What can hang from each mark
Q_668: Q_188 Q_363 Q_783
Q_231: Q_60
Q_60: Q_231 Q_668
Q_742: Q_227
Q_454: Q_742 Q_783
Q_783: Q_454
Q_227: Q_742
Q_481: Q_362
Q_362: Q_363 Q_481
Q_363: Q_362 Q_668
Q_188: Q_318 Q_668
Q_318: Q_188

Every row comes from one small tree of marks. The marks that hang from a mark follow it in brackets, in the order of their numbers. Every link used is in the known rows. Which tree was each row made from?
Known rows
Q_60(Q_668(Q_783)): 0.58,1.08,-0.53,3.43,1.79,-0.12,1.89,0.44,1.96,-0.55,-0.53,1.04,-1.48,0.58,-1.55,1.30,1.46,-0.76,1.00,1.10,3.15,-0.28,-2.32,-0.30,-1.36,0.62,2.34
Q_318(Q_188(Q_668(Q_363(Q_362)))): -0.39,-0.44,-0.66,-2.97,1.28,2.07,0.42,2.01,-1.01,-1.58,-1.83,0.69,-4.06,-0.91,0.04,0.08,-0.75,-0.92,3.64,0.05,-1.15,-1.11,-1.81,-0.50,1.20,0.69,1.21
Q_362(Q_363(Q_668(Q_783)) Q_481): -2.61,-2.03,-0.40,1.43,0.24,-1.27,-1.05,-2.68,-0.34,4.00,-1.62,2.08,1.55,1.77,-0.67,0.42,0.08,-0.53,-0.65,1.14,-0.10,1.55,0.63,0.18,0.44,1.27,-0.04
Q_668(Q_188(Q_318) Q_363 Q_783(Q_454)): 5.20,0.82,1.64,-2.09,-1.69,-2.13,1.74,-2.50,1.10,0.28,2.10,-1.45,2.22,-1.73,0.95,-2.95,0.51,0.93,-1.83,-1.44,-0.63,-3.09,0.56,2.10,0.29,-0.42,-1.75
Q_454(Q_742 Q_783): -1.06,2.30,0.11,3.26,-1.02,0.35,-3.68,5.32,2.19,-0.47,2.26,-4.85,0.93,0.32,-2.33,0.23,2.19,-2.36,-0.31,0.18,2.49,3.82,-2.11,-3.38,1.89,-3.04,0.57
Q_668(Q_188 Q_783): 4.09,0.79,1.28,-1.24,1.72,-0.17,3.79,-0.89,4.12,0.50,1.87,0.07,-0.54,0.89,0.27,-1.15,0.11,0.95,1.54,0.80,1.15,-3.36,-1.15,-0.21,1.57,-0.26,1.39
Q_783(Q_454(Q_742)): -2.18,1.90,-0.63,2.33,-0.91,-0.70,-3.88,1.65,-2.19,-1.66,2.01,-2.46,1.06,1.21,-1.19,2.47,1.71,-2.77,-1.24,-1.77,1.48,4.37,-0.07,-0.93,-0.16,-4.22,0.37
Q_60(Q_231 Q_668(Q_188(Q_318) Q_363(Q_362) Q_783(Q_454))): 1.96,0.37,0.46,0.24,-0.35,0.61,0.95,-2.04,-1.23,-1.77,-1.65,0.63,-1.66,-1.86,1.82,0.48,-0.93,2.78,-2.04,3.21,-1.09,-1.18,-0.77,-1.33,-3.57,0.63,-0.57
Q_188(Q_318 Q_668(Q_363(Q_362(Q_481)) Q_783(Q_454(Q_742)))): 0.24,-1.61,1.59,-1.31,-3.03,-0.05,-2.18,-1.88,-4.08,-1.47,0.40,-2.49,2.15,0.26,-0.35,-3.21,-0.82,-0.77,-0.45,-3.47,-2.68,0.57,2.00,2.55,-1.17,0.91,-1.32
Q_783(Q_454): -0.69,0.58,-0.98,1.55,0.04,-0.81,-2.41,0.52,-1.27,-0.39,1.61,0.14,0.50,1.49,-1.82,2.31,3.31,-3.17,-0.13,-2.49,1.68,2.42,-0.17,-0.38,0.05,-3.71,0.91
Q_188(Q_318 Q_668(Q_363 Q_783(Q_454))): 2.60,-0.14,0.34,0.34,-1.37,-1.66,0.21,-1.44,-2.76,-2.36,1.71,-0.91,1.63,-0.99,0.18,-3.60,1.66,-2.65,0.12,-4.36,-0.53,-1.33,0.67,5.00,-0.25,0.31,-0.53
Q_231(Q_60(Q_668(Q_188 Q_363))): 0.77,0.51,-2.24,1.06,-0.99,-2.12,1.00,1.90,1.53,-1.42,0.20,2.53,-0.40,-3.61,-1.96,0.68,1.85,0.06,-2.08,1.57,2.20,-1.15,-1.81,-1.65,1.14,-1.61,0.84
Q_363(Q_668(Q_188(Q_318) Q_783(Q_454(Q_742(Q_227))))): -1.64,1.88,0.22,1.22,0.90,0.99,0.17,0.31,1.99,-0.54,0.87,-2.75,2.12,-1.01,2.76,0.72,-0.72,1.16,0.33,-1.54,-0.06,-0.34,3.20,3.00,-1.38,-0.88,-0.86
Q_362(Q_363 Q_481): -2.52,-0.95,-1.39,1.07,-2.27,-1.23,-2.78,-0.78,-1.01,3.70,0.18,2.86,1.56,2.45,-2.14,0.53,0.89,-2.99,-0.69,-0.35,-0.10,4.14,-0.78,-0.73,2.59,0.22,0.23
Q_363(Q_362 Q_668(Q_188 Q_783(Q_454))): -0.28,-1.96,1.07,-1.63,3.27,1.05,2.22,-2.25,1.47,0.82,-1.34,-0.31,-1.22,0.77,1.15,1.20,-0.11,4.30,1.13,2.13,-0.09,-2.89,2.10,-2.64,-2.50,-0.69,-0.32
Q_60(Q_231 Q_668(Q_188 Q_363 Q_783)): 3.02,1.77,-0.60,1.29,0.91,0.98,3.20,-0.44,0.67,-1.24,-0.54,1.48,-4.03,-2.91,1.35,1.48,-0.34,1.95,-1.83,4.63,1.48,-2.54,-3.27,-1.27,-1.03,0.52,0.80
Q_188(Q_318 Q_668(Q_363)): 1.02,1.09,-1.13,0.91,-1.78,-1.03,-0.11,2.53,-2.41,-1.60,1.57,0.63,0.44,-0.97,-1.16,-2.89,2.27,-3.18,1.46,-3.91,0.55,0.67,-1.68,3.70,1.15,2.28,0.74
Q_318(Q_188(Q_668(Q_363(Q_362(Q_481)) Q_783(Q_454(Q_742))))): -1.33,-1.40,1.22,-3.19,-0.87,1.85,-1.94,-1.68,-2.51,-1.58,-1.57,-2.34,-1.30,-0.01,1.25,-0.52,-2.87,-0.71,0.17,-0.44,-3.21,-1.06,1.20,1.21,0.66,-1.27,-0.13
Q_227(Q_742): -0.33,3.54,-0.10,2.89,0.54,0.49,-1.30,1.56,-1.77,-2.84,1.67,1.50,-1.60,2.69,-4.21,1.28,1.15,-1.91,2.06,-2.43,1.22,3.77,-1.96,-2.36,-0.80,-0.88,0.38
Q_318(Q_188(Q_668(Q_363(Q_362) Q_783(Q_454)))): 0.65,-1.48,0.77,-3.39,1.64,1.23,0.78,-1.47,-1.60,-2.22,-1.65,-0.67,-2.94,-1.05,1.50,-0.80,-1.41,-0.62,2.05,-0.39,-2.11,-2.84,0.40,0.83,-0.12,-1.06,0.26
Q_481(Q_362(Q_363)): -0.51,-0.20,-0.78,1.39,0.43,-1.89,-0.73,2.65,0.29,2.52,-0.13,1.85,0.32,3.35,-1.09,1.45,-0.84,-1.99,-1.53,1.06,1.05,3.59,-1.62,-2.11,1.99,1.25,-0.06
Q_668(Q_188): 1.53,1.55,-0.43,-0.17,0.69,0.08,1.34,1.52,2.77,0.82,1.92,0.95,-0.77,0.87,-0.59,0.53,1.52,-0.17,1.06,0.24,1.92,-0.81,-1.73,-0.91,2.31,-0.36,1.57
Q_188(Q_668(Q_363 Q_783(Q_454(Q_742(Q_227))))): 0.53,0.92,-0.76,-0.84,0.57,1.24,0.73,0.17,-2.75,-3.29,2.37,-2.63,-0.86,-3.25,1.20,0.01,0.05,-2.43,0.72,-3.54,-0.75,-1.13,1.25,2.93,0.42,-2.41,-1.11
Q_188(Q_318 Q_668(Q_783(Q_454(Q_742(Q_227))))): -1.02,1.66,-0.17,1.59,-0.29,0.81,-0.84,0.51,-0.98,-3.85,2.03,-2.19,2.21,-0.29,1.28,-1.56,0.33,-3.81,1.77,-5.66,-0.55,1.35,2.63,5.79,-0.43,-0.95,0.33

Write each row's tree
-0.12,-1.87,-0.69,-1.86,-1.04,1.38,-0.47,0.95,-2.84,0.23,0.02,1.67,-2.23,-0.03,-2.36,-0.75,0.56,-0.71,2.01,-1.45,-0.97,-0.69,-1.12,-0.92,1.18,1.28,0.40  Q_188(Q_668(Q_363(Q_362(Q_481))))
-1.52,-1.43,-0.51,-2.94,-0.71,2.27,-1.18,0.73,-1.42,0.06,-1.89,1.33,-3.21,-0.03,-0.47,0.02,-1.16,-1.10,2.46,-0.61,-1.79,-0.89,-1.01,0.42,1.79,1.06,1.31  Q_318(Q_188(Q_668(Q_363(Q_362(Q_481)))))
0.31,-1.90,1.19,-3.78,0.16,2.14,0.75,-1.11,-0.41,-0.36,-1.94,0.44,-2.84,-0.06,0.24,-1.30,-2.21,-0.16,2.67,0.06,-2.39,-2.96,-0.39,0.95,1.32,1.30,1.16  Q_318(Q_188(Q_668(Q_363(Q_362(Q_481)) Q_783)))
-2.43,0.05,-1.94,1.05,2.12,-1.35,0.62,0.14,1.09,2.70,-0.73,1.54,-0.60,0.16,0.92,0.68,0.81,0.61,-0.04,2.29,1.43,0.69,-0.15,-1.18,0.95,0.77,-0.32  Q_362(Q_363(Q_668(Q_188)))
1.95,-2.61,0.83,-2.81,0.11,1.31,1.93,-1.38,-1.79,-0.09,0.14,0.86,-1.71,-0.12,-1.34,-2.05,-0.54,0.27,2.01,-0.69,-1.52,-2.59,-0.54,-0.35,0.35,1.49,0.28  Q_188(Q_668(Q_363(Q_362(Q_481)) Q_783))
-3.00,1.35,-0.49,1.95,2.58,1.53,-0.36,1.02,-0.06,-0.96,0.15,-2.14,0.31,-1.10,1.11,2.99,0.41,-0.11,1.00,-1.21,1.15,1.15,2.34,0.85,-2.10,-2.68,-0.37  Q_363(Q_668(Q_783(Q_454(Q_742(Q_227)))))
0.89,2.65,-1.85,3.02,-1.65,0.12,0.01,2.07,-0.18,-1.09,-0.63,2.12,-1.91,-2.21,0.56,1.15,0.93,0.70,-1.95,2.35,1.31,0.97,-3.36,0.13,-0.72,1.91,1.10  Q_60(Q_231 Q_668(Q_188(Q_318) Q_363))
0.25,-1.22,0.31,0.73,2.65,-1.49,2.03,0.51,2.41,2.98,-1.35,1.07,0.03,2.36,1.72,0.57,-2.62,1.70,-2.08,3.34,1.00,-0.85,0.23,-1.01,0.96,2.46,-0.91  Q_481(Q_362(Q_363(Q_668(Q_188 Q_783))))
-3.18,2.55,-1.60,1.22,-0.38,1.50,-3.08,2.75,-0.94,-1.72,2.35,-2.04,0.73,-0.40,-0.18,3.72,1.46,-3.25,0.54,-3.04,0.66,4.20,1.07,-0.01,0.15,-4.74,-0.20  Q_783(Q_454(Q_742(Q_227)))
3.76,-2.20,2.90,-4.30,-3.06,-0.62,0.53,-3.85,0.09,2.10,0.61,-0.67,2.57,-0.01,0.11,-2.56,-1.01,2.72,-1.41,-0.85,-3.08,-2.83,1.67,-0.11,-0.16,0.58,-2.02  Q_668(Q_188(Q_318) Q_363(Q_362(Q_481)) Q_783(Q_454))
-0.37,-0.21,-0.30,0.68,1.41,-1.90,2.10,-1.48,2.15,2.25,-0.72,0.92,1.98,0.46,1.77,-2.04,-0.19,1.05,0.33,1.71,0.23,-0.18,0.56,1.32,0.06,2.53,-0.63  Q_362(Q_363(Q_668(Q_188(Q_318) Q_783)))
-0.76,3.03,-1.83,4.67,-0.73,0.71,-0.78,1.69,1.05,-1.55,-0.80,2.47,-1.79,0.35,0.66,1.85,1.23,-0.43,-0.82,2.10,2.23,2.13,-2.52,0.57,-0.81,1.26,2.66  Q_60(Q_231 Q_668(Q_188(Q_318)))
-1.61,-1.52,0.02,0.78,-1.21,-1.68,-0.55,-2.96,1.39,4.16,-1.26,1.89,3.16,1.53,1.11,-2.08,-1.04,0.86,-1.13,0.97,-1.01,0.16,1.61,2.15,1.13,2.99,-0.60  Q_362(Q_363(Q_668(Q_188(Q_318) Q_783)) Q_481)
0.34,-0.62,-1.72,-0.90,-0.17,-1.06,1.55,1.82,1.31,-1.14,-0.79,2.55,-1.19,-3.20,-1.95,0.84,1.00,1.77,-0.82,2.95,1.20,-1.03,-1.56,-4.09,-0.13,-0.92,0.32  Q_231(Q_60(Q_668(Q_188 Q_363(Q_362))))
-1.53,-0.70,1.64,-0.55,1.44,0.34,0.02,-0.87,0.82,-0.51,-1.10,-2.93,1.58,1.05,1.57,-0.38,-1.18,4.03,0.70,1.14,-0.79,-0.33,2.57,-0.79,-3.26,0.30,-0.81  Q_363(Q_362 Q_668(Q_188(Q_318) Q_783(Q_454(Q_742))))
-1.28,-2.73,1.83,-0.88,-0.46,0.79,-0.78,-3.71,1.03,2.50,-1.85,0.06,2.11,2.30,0.47,-0.28,-0.91,3.55,-0.17,0.00,-1.69,-1.39,3.65,0.13,-2.20,1.23,-0.34  Q_363(Q_362(Q_481) Q_668(Q_188(Q_318) Q_783(Q_454)))
-2.25,0.02,1.12,-1.20,2.17,2.55,0.89,0.04,1.88,-0.37,-0.68,-2.51,1.12,-0.46,2.45,0.91,-1.60,3.77,2.04,0.02,-1.40,-0.53,3.79,-0.34,-2.76,-0.02,-1.32  Q_363(Q_362 Q_668(Q_188(Q_318) Q_783(Q_454(Q_742(Q_227)))))
-0.13,0.27,-2.59,2.47,-1.00,-2.38,-0.13,2.75,-0.27,-1.71,-0.29,3.08,-0.32,-3.25,-3.18,1.37,3.03,-1.70,-1.16,0.60,2.61,1.55,-2.48,-1.75,-0.06,-1.87,1.28  Q_231(Q_60(Q_668(Q_363)))
2.14,-1.35,2.58,-4.47,-2.18,0.83,-0.10,-3.03,-0.76,1.12,0.91,-3.00,0.81,-0.21,0.29,-0.49,-2.45,3.42,-2.38,1.38,-2.83,-2.43,1.25,-2.71,0.12,-1.61,-2.39  Q_668(Q_188 Q_363(Q_362(Q_481)) Q_783(Q_454(Q_742)))
-2.54,-0.87,-0.94,2.52,1.55,-1.48,-0.95,2.85,-0.02,3.03,-1.64,1.93,-0.14,2.65,-0.34,2.23,-0.61,-0.61,-1.57,1.86,1.73,3.18,-0.74,-1.81,0.83,1.98,-0.29  Q_481(Q_362(Q_363(Q_668)))
-1.58,-0.38,0.68,1.75,0.06,-2.57,-1.57,0.04,0.23,1.43,-0.91,-2.31,3.61,2.75,2.83,-0.06,-3.18,0.61,-4.58,1.82,-0.13,1.99,2.41,0.87,-0.20,1.30,-2.31  Q_481(Q_362(Q_363(Q_668(Q_188(Q_318) Q_783(Q_454(Q_742))))))
4.31,-1.29,2.71,-4.44,-2.29,0.19,2.44,-1.75,2.15,2.75,0.34,0.22,1.44,0.04,-0.42,-3.10,-1.72,3.58,0.71,0.30,-2.57,-3.18,-0.31,-0.86,0.37,3.19,-0.84  Q_668(Q_188(Q_318) Q_363(Q_362(Q_481)) Q_783)
